In the rows, zero is written as 128.
Known rows, with every step that occurs:
mafi/megot/minup/segasa: [114 170 126 124 157 162 175 148 155 141 103 125  71 122 156  96 111 162
 145 101 161 104 128 106 146 130 146 138 162 152 164]
megot/minup/segasa/mafi/kozat/bipe: [ 75 135  68 103 148 156 115 166 144 146 144 148  91 168 146 128 134 182
 178  50 196  72 136 113 117 104 148 132 189 140 101]
susolo/kebag/tezo: [119 122 138 127 136 141 131 133 119 131 134 151 167 117 136 118 118 113
 121 129 141 116 114 143  88 134 137 106 118 134  89]
segasa/minup: [137 146 103 115 134 143 135 127 160 117 121 120 122 120 105 139 129 136
 140 122 110 112 133  88 133 152 135 116 163 104 118]
megot/minup/segasa/mafi/tezo: [ 92 135  87 148 161 127 142 146 146 149  91 126 107 120 137 157 136 177
 128  64 195 120 106 103 133 103 168  91 177 120 116]
kebag/tezo: [150 131 134 100 125 128 133 128 120 127 140 121 136 113 131 137 129 111
 121 116 139 132 110 147 121 140 115 119 117 130 131]
segasa/mafi/megot/bipe: [154 141 103 129 179 168 139 155 164 181 107 114 113 139  75 144  74 192
 154 161 167 113 109 119 140 116 133 137 203 117 138]
mafi/kozat/bipe/megot/minup: [ 80 178 112 128 138 175 142 169 129 124 159 168 138 152 144 105 172 182
 186  65 126  57 128 111  96 139 107 138 181 159 165]
segasa/minup/megot: [146 167 109  97 163 151 167 131 189 124 137 124 144 134 109 113 107 105
 146 109 115 116 142  78 155 169 136 120 196 119 117]
mafi/kozat/bipe: [ 83 115 115 135 122 147 110 149 129 123 165 157 132 165 131 114 135 142
 163 101 149  84 139 121 100 120 112 136 150 119  95]
susolo/mafi/megot/minup/segasa: [152 166 100 144 142 180 194 147 168 149 104 140  60 147 168 107  92 166
 126  76 168  71 143 110 156 123 137 118 135 141 167]
kebag/tezo/mafi/segasa/minup/megot: [160 130  92  50 201 135 222  97 159 120 111 148 155 137 139 150 101 119
 143  97 164 119 105  95 140 196 126 108 187 113 115]
bipe/megot/minup/segasa/mafi: [135 180  86 112 160 140 144 151 142 152 111 123 101 134 158 147 136 176
 145  64 151 105 114 110 144 115 139 117 184 164 170]
tezo/mafi: [142 108 121  95 156 115 150 129 115 126 117 142 137 132 150 123 133 145
 128 140 138 130 121 141 140 137 118 139 109 104 122]
bipe/megot/minup: [125 183 131 122 143 158 163 149 131 128 121 144 131 117 138 122 164 173
 153  98 108  99 117 115 125 144 127 134 150 163 193]
tezo/mafi/kozat: [127 104 120 109 136 131 139 144 123 132 123 166 139 163 142 120 124 157
 154 111 155 111 124 131 100 139 125 150 108 107 111]
kebag/tezo/mafi/megot/minup/segasa: [153 149 128  59 177 150 205 144 135 135 103 127  85 122 175 106 117 170
 131  88 177 106 107 138 154 154 125 130 133 117 151]
bipe/megot/minup/segasa/mafi/kozat: [123 183  85 126 144 149 139 173 151 159 125 143  99 166 149 136 131 192
 166  42 170  89 127 108 100 114 147 131 183 167 157]
bipe/megot: [152 171 131 139 136 132 136 143 130 140 134 123 143 133 138 129 143 150
 127 115 103 116 121 120 127 132 103 117 143 148 171]
bipe/megot/minup/segasa: [127 179 118 129 138 141 166 150 137 132 106 130  97 127 177 112 154 159
 139  72 132  96 123 119 147 123 120 114 164 174 194]
susolo/kebag: [100 114 128 149 139 141 123 135 132 135 119 159 151 132 130 106 116 122
 125 146 134 117 119 127  93 123 150 121 126 135  92]
kebag/tezo/mafi: [166 110 130  62 151 111 154 126 106 126 124 139 153 117 152 143 131 137
 120 120 140 127 105 155 129 156 102 126  94 103 121]
susolo/kebag/tezo/mafi/segasa/minup: [120  96  91  81 173 135 177 105 127 121  87 172 159 118 136 149 109 151
 139 134 172 105  87  97  85 183 144  90 156 109  76]
mafi/kozat/bipe/megot: [111 152 122 137 132 152 113 160 131 133 174 150 141 169 138 115 154 157
 162  85 127  73 131 115 105 130  88 124 168 141 135]
susolo/kebag/tezo/mafi: [141  98 130  92 160 135 150 132 109 129 122 167 170 122 155 121 120 132
 122 134 152 120 103 158 103 145 125 121  89 102  85]
kozat/mafi: [123 125 101 112 121 119 155 107 120 107 135 133 165 135 130 124 132 125
 146 117 158 114 114 144 133 128 129 105 129 107 128]
megot/minup/segasa/mafi/tezo/kebag: [ 78 120  88 143 140 103 126 125 160 155  92 109  91 121 165 133 109 184
 134  79 220 140 104 102 127 112 178 100 164 109 126]

Rows:
[126 139  49 108 180 149 223 101 176 124  91 161 171 154  99 141  94 134
 183 131 194  92  96  96 159 169 124  87 252 125 147]
kozat/mafi/segasa/minup/megot/bipe
[ 89 105 113 160 115  94 145  94 142 120 123 116 174 121 148 117 113 150
 142 115 203 136  88 128 119 130 142  78 122  76 124]
kozat/mafi/tezo/kebag
[120 174  84  99 167 141 135 154 135 144 137 126 102 143 161 134 157 189
 160  60 155  72 121 112 152 101 119 106 205 152 155]
kozat/bipe/megot/minup/segasa/mafi
[160 144  93 135 171 146 140 159 175 182  95 104  76 149 110 142  71 188
 145 137 188 119 115 128 166 101 126 119 210 122 139]
minup/segasa/mafi/megot/bipe
[127 130 108 100 154 136 134 161 120 132 158 162 148 181 159 111 153 179
 162  89 128  68 124 132 111 135  79 132 153 115 131]
tezo/mafi/kozat/bipe/megot
[148 139 110 119 168 149 157 150 160 156 128 144 143 146 119 110 100 123
 152 142 146 124 123 136 170 133 112 133 196 137 153]
minup/megot/bipe
[ 93 107 134 174 117 103 120 114 152 143 122 109 136 125 145 119 113 148
 125 123 175 159 106 113 115 128 139 104 127  94 118]
mafi/tezo/kebag
[182 125 129  81 181 156 181 149 138 159 111 133 128 128 122 122  97 181
 143 162 162 120  92 154 149 156  93 138 156  96 157]
kebag/tezo/mafi/megot/bipe
[ 82 172  96 133 136 153 146 178 133 137 146 162 104 167 177 102 161 173
 178  44 155  59 128 111 120 120 103 116 186 167 163]
mafi/kozat/bipe/megot/minup/segasa
[124 108 114 197 108 117 135 109 164 147 126 123 124 139 160 124 102 158
 105 108 184 124 121 114 118 121 139  95 107  87 133]
susolo/mafi/tezo/kebag
[129 104  84  89 173 124 180  99 133 121  83 145 129 133 134 164 124 163
 147 134 156 112 109  86 120 169 139 109 163 102 114]
tezo/mafi/segasa/minup
[126 125  86 132 127 116  98 153 153 154 128 133  99 178 136 144  93 153
 139  75 193 119 136 116 114 103 146 121 153 133  90]
minup/segasa/mafi/kozat
[149 129  63 145 130 155 178  98 154 128 105 144 112 145 123 171 102 151
 128 108 166  84 131  77 120 156 141  90 162 128 133]
susolo/mafi/segasa/minup
[127 160 124 125 145 129 125 138 125 128 149 121 146 136 150 119 162 156
 143 108 106  88 122 122 134 120  81 108 173 137 153]
kozat/bipe/megot
[116 150  84 102 152 136 131 144 141 142 106 125  89 128 143 144 123 160
 140  81 177 116 124 113 146 106 168 126 164 144 134]
megot/minup/segasa/mafi
[117 154  93 128 151 146 102 160 140 152 165 140 146 179 117 138 134 184
 169  73 145  79 127 106  92 114 107 119 191 137 116]
segasa/mafi/kozat/bipe/megot
[152 148 105 125 166 138 141 140 170 160 113  95  79 147 127 134  77 159
 124 108 178 125 124 107 151  98 148 117 166 123 117]
minup/segasa/mafi/megot
[129 145 119  84 181 155 197 147 151 139  96 134  82 130 178  96 115 181
 148 101 170 109 118 122 157 138 141 140 143 119 151]
tezo/mafi/megot/minup/segasa
[156 126 142  97 175 147 172 135 148 136 112 125 116 137 136 108 105 164
 135 139 143 121 117 121 131 145 120 143 124  98 132]
tezo/mafi/megot
[153 113  70  84 205 145 211 120 167 147  77 160 150 152 121 145  95 164
 164 146 171 113 103  96 163 179 114 120 238 113 137]
tezo/mafi/segasa/minup/megot/bipe
[180 146 109 165 148 181 174 154 166 168 120 140  96 146 110 120  76 180
 129 152 157  81 122 135 152 122 109 125 161 120 170]
susolo/mafi/megot/bipe
[110 161 102 107 155 152 205 130 150 119 110 130 104 130 157  96 111 153
 152  88 189  90 115 125 156 128 148 110 153 125 166]
kozat/mafi/megot/minup/segasa
[108 127  91 128 144 130 164 103 148 118  94 127 121 129 111 159 117 146
 151 126 150 116 117  69 114 164 144  98 182 128 115]
mafi/segasa/minup
[127 150 133  82 180 176 193 144 143 135  97 142 106 119 141  95 119 186
 152 126 145 102 116 117 133 149 143 161 136 113 162]
tezo/mafi/megot/minup
[124 150  68 101 168 135 224  81 170 104 108 144 170 147 116 139 105 109
 168  98 184  98 107  78 147 173 148  87 215 118 120]
kozat/mafi/segasa/minup/megot
[117 118  82 154 107 165 125 146 132 134 166 172 120 177 138 120 119 152
 142  81 158  59 152 128 104 111 105 115 129 114 102]
susolo/mafi/kozat/bipe
[139 127  92 118 147 105 115 137 141 153 113 111  95 149 144 155 104 143
 120  96 172 134 123 125 143  99 145 109 156 129 100]
minup/segasa/mafi
[ 90 178  88 112 156 176 124 171 136 141 160 154 137 163 122 135 152 207
 195  61 150  53 128 100  91 121 130 137 201 148 151]
segasa/mafi/kozat/bipe/megot/minup
[154 159  95 105 173 165 169 149 191 144 120 139 143 133  95 120 104 129
 156 140 126 108 130  93 171 160 114 124 235 127 138]
segasa/minup/megot/bipe
[ 95 111  83 125 138 114 180  89 108 108  98 147 156 146 141 150 122 136
 148 120 202 115  98 136 121 128 141  90 153 127 128]
kozat/mafi/segasa
[120 154  78 129 142 123 101 165 143 155 159 128 111 194 160 138 129 181
 155  57 168  75 131 107 119  99 108 102 197 139 109]
minup/segasa/mafi/kozat/bipe/megot
[122 148  90 112 175 139 193 104 180 123 105 140 143 144 125 139  99 114
 154 107 150 118 122  64 131 169 145 107 214 140 117]
mafi/segasa/minup/megot
[151 107 126  75 140 131 146 141 114 125 147 161 146 156 146 133 124 145
 137  97 162 121 113 146  99 156 110 143  99 108 105]
kebag/tezo/mafi/kozat
[104 101  96 163 134  74 100 117 164 161 103  94 109 138 159 140  92 159
 111  91 220 160 104 102 129 103 157  81 159  97 101]
minup/segasa/mafi/tezo/kebag
